In the rows, zero is written as 128.
Known rows, with every way that one mark hangs from another
k_670[k_411[k_414 k_711[k_855]]]: [192 174 118 136 113 114 101 105 107 154 123 113 138 147 115 153 104 140
  88 108 172  95 113 179 103 107]
k_855[k_415 k_678 k_711]: [186 102  75 148 157 161  71  92 105  74 177 146 123 164 114 137 130 119
 175 120 186 106  99 125 118 140]
k_274[k_650[k_61 k_855[k_415 k_678]]]: [157 121 122 137 148 171  74 105 130  90 132 139 127 148 147 140 132 130
 120 105 143 123  92 143 127  89]
k_650[k_274]: [133 121 130 117 134 130 118 100 147  97 102 118 142 119 156 145 146 125
  99 126 106 109 128 140 144 123]
k_61[k_650[k_274 k_855[k_415 k_711]]]: [145 115  95  81 157 150  73 126 124  81 120 125 136 132 154 137 131 123
 114 130 123  84 126 121 106 112]
k_650[k_61 k_274 k_855[k_415 k_678 k_711]]: [184  69  87 129 162 190  68  71 154  25 120 139 135 150 178 162 152 121
 104 122 137  61  88 167 127  71]
k_650[k_61 k_855[k_415 k_711]]: [163  98  97 131 158 174  98 114 134  65 140 145 126 154 154 144 147 115
 131 121 156  77  96 147 118  74]
k_61[k_650]: [125 124 103  94 128 132 103 164 110 133 120 120 128 123 122 110 109 142
 133 134 116 111 139 113 102 131]
k_670[k_411[k_711]]: [159 167 121 130 116 137  95 116 115 161 125 128 134 136 112 140 112 125
 102 129 155 120 116 167 127 112]
k_274[k_650]: [131 156 144 132 134 127 102 125 123 129 124 127 133 132 132 129 123 125
 125 101 134 155 112 115 141 128]
k_650[k_274 k_855[k_415]]: [144 119 126 104 161 157  96  75 152  70 122 131 137 132 175 165 165 112
  88 132 118  90 122 150 129  99]
k_411[k_670 k_711[k_855]]: [213 170 115 128 165  96 109 135 114 157 126 134 125 140 137 121  79 125
  98 130 191 106 119 165 116 105]
k_905[k_650[k_61 k_274]]: [112 125 126 123 135 154 104 126 128  87 118 124 162 136 146 121 160 126
  95 118 102  94 129 145 132 113]
k_650[k_61 k_274 k_855[k_678]]: [161  69 111 124 141 182  86  82 169  53  91 130 133 131 184 155 139 137
  74 129 100  78 101 177 128  66]
k_650[k_61 k_274 k_855[k_415 k_711]]: [169  91  99 120 164 176  89  87 154  34 114 136 141 144 182 162 165 112
 102 120 133  59  95 158 134  69]
k_192[k_742]: [134 136 141 131 124 133 127 122 128 129 142 148  81 122 138 142 135 131
 104 131 146 119 167 132 119 123]
k_742[k_414]: [123 126 141 141 102 147 130 112 120  93 136 134 136 150 130 143 127 128
 126 113 130 127 105 136 122 118]
k_411[k_414 k_711]: [196 155  95 134 154  80 109 121 110 128 120 129 133 139 137 112  89 138
 107 116 157  85 119 142 135 133]
k_415[k_855]: [137 136 125 130 123 107 132 118 139 133 121 115 147 116 144 160 126 145
 141 119 128 161 122 137 129 109]
k_274[k_650[k_61 k_855[k_678 k_711]]]: [161 118 126 140 145 162  70 110 136  86 121 140 127 147 150 136 115 126
 116  97 145 131  84 133 133  88]
k_415[k_855[k_678 k_711]]: [168 113 102 144 130 120  97 101 134 107 132 125 143 131 137 160 109 143
 155 113 152 160 101 135 127 113]
k_711[k_855[k_415 k_678]]: [175 122 120 146 128 146 111 102 110 109 156 110 140 150 109 155 130 122
 132 111 166 107 128 148  81 105]
k_61[k_650[k_274 k_855[k_415 k_678 k_711]]]: [157 102  87  87 156 161  58 115 124  74 123 127 132 135 150 137 124 130
 116 132 126  85 122 127 101 114]
k_670[k_411[k_414 k_711[k_855[k_415 k_678]]]]: [205 166 105 142 119 128  89  93 100 144 137 117 135 156 110 155 106 143
  98 109 183  89 110 184  97 108]
k_905[k_650[k_61 k_274 k_855[k_415 k_678 k_711]]]: [142 108 107 123 159 181  66  97 129  49 140 138 156 156 156 134 161 115
  98 117 127  79 111 151 120  98]

Rows
[231 165  85 127 177  78 104 120 110 146 126 149 108 148 154 107  70 162
 102 129 191  84 107 164 132 136] -> k_411[k_414 k_670 k_711]
[145 135 130 131 151 160  88 117 129  96 128 136 132 144 151 140 139 124
 118 103 140 122  98 137 131  88] -> k_274[k_650[k_61 k_855[k_415]]]
[151  99  97  87 147 153  63 121 132  82 107 125 131 129 153 133 110 134
 103 131 115  95 121 125 105 111] -> k_61[k_650[k_274 k_855[k_678 k_711]]]
[153 125 114 119 165 152  94 102 130  85 153 146 124 150 146 149 142 104
 130 125 161 105 110 127 117 106] -> k_650[k_855[k_415 k_711]]
[140 133 141 131 141 153  93 122 139 105 113 133 131 137 154 136 127 126
 105 102 128 132  97 136 134  85] -> k_274[k_650[k_61 k_855]]
[140 100 104  84 141 155  72 123 135  93 104 121 130 123 154 132 114 141
  95 137 101  96 130 133 102 109] -> k_61[k_650[k_274 k_855[k_678]]]
[135 119 104  88 144 141  84 151 119 110 122 130 124 131 136 121 106 129
 121 131 127 106 127 111  98 113] -> k_61[k_650[k_855[k_711]]]
[139 113 105  80 147 142  78 131 133  88 104 123 135 124 156 134 119 127
 102 129 111  94 127 120 109 109] -> k_61[k_650[k_274 k_855[k_711]]]
[114 121 133 113 145 164  94 115 140  76 117 129 158 138 163 129 160 120
  74 121  99  90 125 152 125  93] -> k_905[k_650[k_61 k_274 k_855]]
[170  72  97 125 155 193  81  73 157  41 114 134 134 142 179 161 158 132
  92 131 117  64 102 179 123  69] -> k_650[k_61 k_274 k_855[k_415 k_678]]
[149 153 135 126 160 144  77 107 123  98 141 140 131 148 145 144 133 109
 126  99 158 139  98 115 133 112] -> k_274[k_650[k_855[k_415 k_711]]]
[170 105 101 128 163 167  73  87 129  75 159 149 119 156 143 147 131 114
 132 127 165 107 103 136 111 107] -> k_650[k_855[k_415 k_678 k_711]]
[224 156 108 134 163 107  95 124 114 150 131 137 122 145 134 121  70 131
 100 132 194 107 115 170 112 106] -> k_411[k_670 k_711[k_855[k_678]]]
[159  99 114 114 160 172  77  61 152  60 128 134 133 137 171 164 153 121
  90 135 121  92 115 159 123 101] -> k_650[k_274 k_855[k_415 k_678]]
[128 114 113  78 141 144  86 133 135 100 100 119 134 118 157 133 122 134
  93 136  98  96 135 127 107 108] -> k_61[k_650[k_274 k_855]]
[144  88 124 115 143 167 107  97 170  62  86 127 138 126 188 155 151 128
  71 128  96  77 108 169 134  63] -> k_650[k_61 k_274 k_855]
[201 164 112 141 112 122  92  97 107 149 126 116 135 150 112 152  97 145
  90 108 174  97 110 184 100 107] -> k_670[k_411[k_414 k_711[k_855[k_678]]]]
[159  86 115 120 151 165  95  94 166  46  91 132 139 134 186 157 147 117
  84 117 117  73  95 157 138  65] -> k_650[k_61 k_274 k_855[k_711]]
[252 176  89 133 178  79 106 114  97 139 141 134 119 159 145 127  80 151
 102 115 215  68 112 175 103 119] -> k_411[k_414 k_670 k_711[k_855[k_415]]]
[156  76 110 135 135 180  96 109 151  85 118 140 118 141 155 138 121 140
 104 132 123  97 102 166 112  69] -> k_650[k_61 k_855[k_678]]
[110 127 132 120 141 163 101 135 126  98 135 136 147 145 143 118 148 123
  95 122 114 103 125 144 114  96] -> k_905[k_650[k_61 k_855]]
[153 107  85  94 152 159  65 135 110  95 141 134 122 142 131 125 110 132
 137 132 141  98 121 118  90 117] -> k_61[k_650[k_855[k_415 k_678 k_711]]]
[135 117 102  77 152 151  82 127 127  92 115 121 135 126 154 136 135 131
 106 137 109  85 136 129 103 111] -> k_61[k_650[k_274 k_855[k_415]]]
[171  75  99 139 144 178  83 107 146  67 123 146 119 149 154 138 116 130
 116 122 143  94  89 154 117  71] -> k_650[k_61 k_855[k_678 k_711]]
[139 113 105 131 155 179  73 117 115  71 159 146 145 163 136 121 149 118
 118 118 143  92 111 143 109 101] -> k_905[k_650[k_61 k_855[k_415 k_678 k_711]]]
[175  98 104 118 168 170  63  58 149  44 133 140 134 146 170 165 147 110
 102 126 142  90 102 147 126 103] -> k_650[k_274 k_855[k_415 k_678 k_711]]
[165  79  95 135 149 191  90 101 138  73 141 144 119 151 151 143 139 135
 122 132 139  82 102 167 107  73] -> k_650[k_61 k_855[k_415 k_678]]
[173 174 123 134 117 138  97 112 106 155 136 118 142 144 105 154 119 118
 103 120 172 107 119 174 107 100] -> k_670[k_411[k_711[k_855[k_415]]]]
[150 114 131 108 157 144  91  82 161  66 105 132 137 130 179 160 142 106
  82 122 122 102 109 137 138  97] -> k_650[k_274 k_855[k_711]]
[228 152  89 147 154  92  97 103  98 114 140 117 141 155 125 131  91 133
 108 105 183  70 119 156 102 119] -> k_411[k_414 k_711[k_855[k_415 k_678]]]
[131 122 100  85 148 150  88 147 112 113 134 128 125 133 134 124 122 132
 125 138 125  98 136 121  91 115] -> k_61[k_650[k_855[k_415]]]
[144 138 144 128 143 148  76 103 135 111 126 136 125 138 146 138 115 126
 106 107 135 152 102 128 130 109] -> k_274[k_650[k_855[k_678]]]
[176  67 101 129 149 180  74  79 166  37  97 136 135 140 182 156 135 127
  86 120 121  76  89 166 133  67] -> k_650[k_61 k_274 k_855[k_678 k_711]]
